What can hang from each mark
vevid: kuva zimon
tidul: zimon
nanovit: tizog zimon
mupu: tizog
kuva: gunog vevid
tizog: gunog tidul vazi vevid

Every row comes from one small tree of marks. The marks that hang from a mark follow it in brackets, in alphabetical order. Every link used is in the known rows. Which tree was each row made from?
Known rows
nanovit{tizog{gunog vevid} zimon}: [-37  11  -6  26   2   2  -2 -29  -3   9   7 -58  11 -23 -24 -47   9]
vevid{kuva{gunog} zimon}: [-28 -24 -29 -84 -22  -4  -8  -7  34 -45 -11  50  -1  -1  -3 -14 -45]
tizog{gunog tidul}: [ -9   0 -21 -21   2   4  -8  -3   4  17   9 -10   4  18  -8 -22 -20]
tizog{gunog tidul{zimon} vazi vevid{kuva}}: [  5  -2  19   1  -7  30  15  41 -22  -7   2 -50  -3 -12  30  38  23]
mupu{tizog{gunog tidul vevid}}: [ 18   8  -7  28  -2 -34  -7  -1 -29  32   2 -11   3  16  10  -1   6]
vevid{zimon}: [-23   5 -24 -66   4   2 -24 -37  31   8   3  50 -19   9 -37 -34 -31]
nanovit{tizog{vazi vevid} zimon}: [-14  12   7  33  -2  27   6 -17  27  16   6 -33   6  -5 -43 -25  16]
mupu{tizog{gunog tidul}}: [ 22   8 -22   7   4 -19 -14   1  -9  38   6   8   1  20 -14 -19 -13]
tizog{gunog vazi}: [  9   7   2  14 -10  32   2   7   8  -4   0   1  -2   9  -8 -25 -12]
kuva{gunog vevid}: [-36   0 -38 -46 -57  -5 -20   3  47 -23 -14  49  10  20  -4 -36 -57]
mupu{tizog{gunog vazi}}: [ 36  13   1  38  -9   5  -5   5   1  16  -2  18   3  10 -14 -21  -4]
tizog{gunog tidul vazi vevid{kuva zimon}}: [ 10  -7  24  -9  13  14  17  15 -17 -36  -8   7 -13  -3  32  44   6]
nanovit{tizog}: [-17   1 -35 -22  -3  -5 -25 -24  37  25  17  12  13   1 -40 -66 -24]
tizog{gunog vevid{kuva}}: [-12  -6 -10 -17 -23 -16   0   4 -18 -29  -6 -20  -5 -20  41 -15  -5]
nanovit{tizog{gunog tidul vazi vevid} zimon}: [ -6   9  21  56  18  31  19  -5  -2  18   8 -63  16  -1 -23   1  23]
tizog{gunog vazi vevid{kuva zimon}}: [  3  -5  20  -3  -2  11  10   4 -13 -49 -12  19 -16 -16  35  21   4]

Write each row's tree
[  7 -14  20  14  28   3  14  12  -7 -27   3   3   9 -18  25  26  14]  nanovit{tizog{gunog tidul vazi vevid{kuva zimon}}}
[-28   7  -4  25  16   6   5 -19  -4  24  11 -67  15  -8 -22 -24  14]  nanovit{tizog{gunog tidul vevid} zimon}
[  0   5  28  12  18  16  10  -3 -14  -8  -5   9 -14  13   8  34   9]  tizog{gunog tidul vazi vevid{zimon}}
[ -4   4   7  25  20  41  -4  17  12  36  22 -39  23  -6 -29 -12  13]  nanovit{tizog{gunog tidul{zimon} vazi}}
[ 41  -5  21  16  14 -16  13  17 -27 -15  -9  27  -9  -3  30  50  16]  mupu{tizog{gunog tidul vazi vevid{kuva zimon}}}
[-28  -2  -5   3  30 -19  -8 -27 -11  11   8  -3   9  -5  -3 -12   5]  nanovit{tizog{gunog tidul vevid{zimon}}}
[ 34  15   6  32 -22 -13  -5   4   2  25  -7  21  -8  17 -11  -4  10]  mupu{tizog{vazi vevid}}
[  8 -14  11 -13  19   2   8   2  16 -12   3  19   0  -7   4  24   7]  nanovit{tizog{tidul vazi vevid{kuva zimon}}}
[ 35  -1  18  28  -7   3   9  46 -34  13  -1 -34   2 -14  25  39  33]  mupu{tizog{gunog tidul{zimon} vazi vevid{kuva}}}
[-27   4 -17   2  26  19  -2 -18  17  26  18 -49  15  -5 -47 -41  -8]  nanovit{tizog{gunog tidul} zimon}
[ 22 -15   6  -6 -25 -18   7  17   6 -37 -24  54  -3   1  17  31  -5]  mupu{tizog{vazi vevid{kuva{gunog} zimon}}}
[ 10  11 -11  28 -14 -40 -14  -9 -24  18  -5  -2   0  -2  12 -25   4]  mupu{tizog{gunog vevid}}
[  9   6 -10 -20  11 -42 -15 -24  -8  37  -6  40 -17  20 -19  11   0]  mupu{tizog{tidul vevid{zimon}}}
[  0 -23  13 -28 -17   9  19  20  14 -44 -15  22  -2  14  20  52 -10]  tizog{tidul vazi vevid{kuva{gunog} zimon}}
[-23  -9 -17 -36  -5  -5 -11  11   6  23  16 -37  14 -23   1  -4  13]  nanovit{tizog{tidul{zimon} vevid{kuva}}}
[-13 -12  -4 -38  10 -12   2  -4 -21 -26  -3   6 -12 -12  31  22  -6]  tizog{gunog tidul vevid{kuva zimon}}
[  4  -4  10 -30  -7   8   6  -1  13 -37 -13  36 -21  -9  12  19  -3]  tizog{vazi vevid{kuva zimon}}
[ 32   8  25  36  22 -11   4   1 -26  15  -8  23  -9  14   4  35  15]  mupu{tizog{gunog tidul vazi vevid{zimon}}}
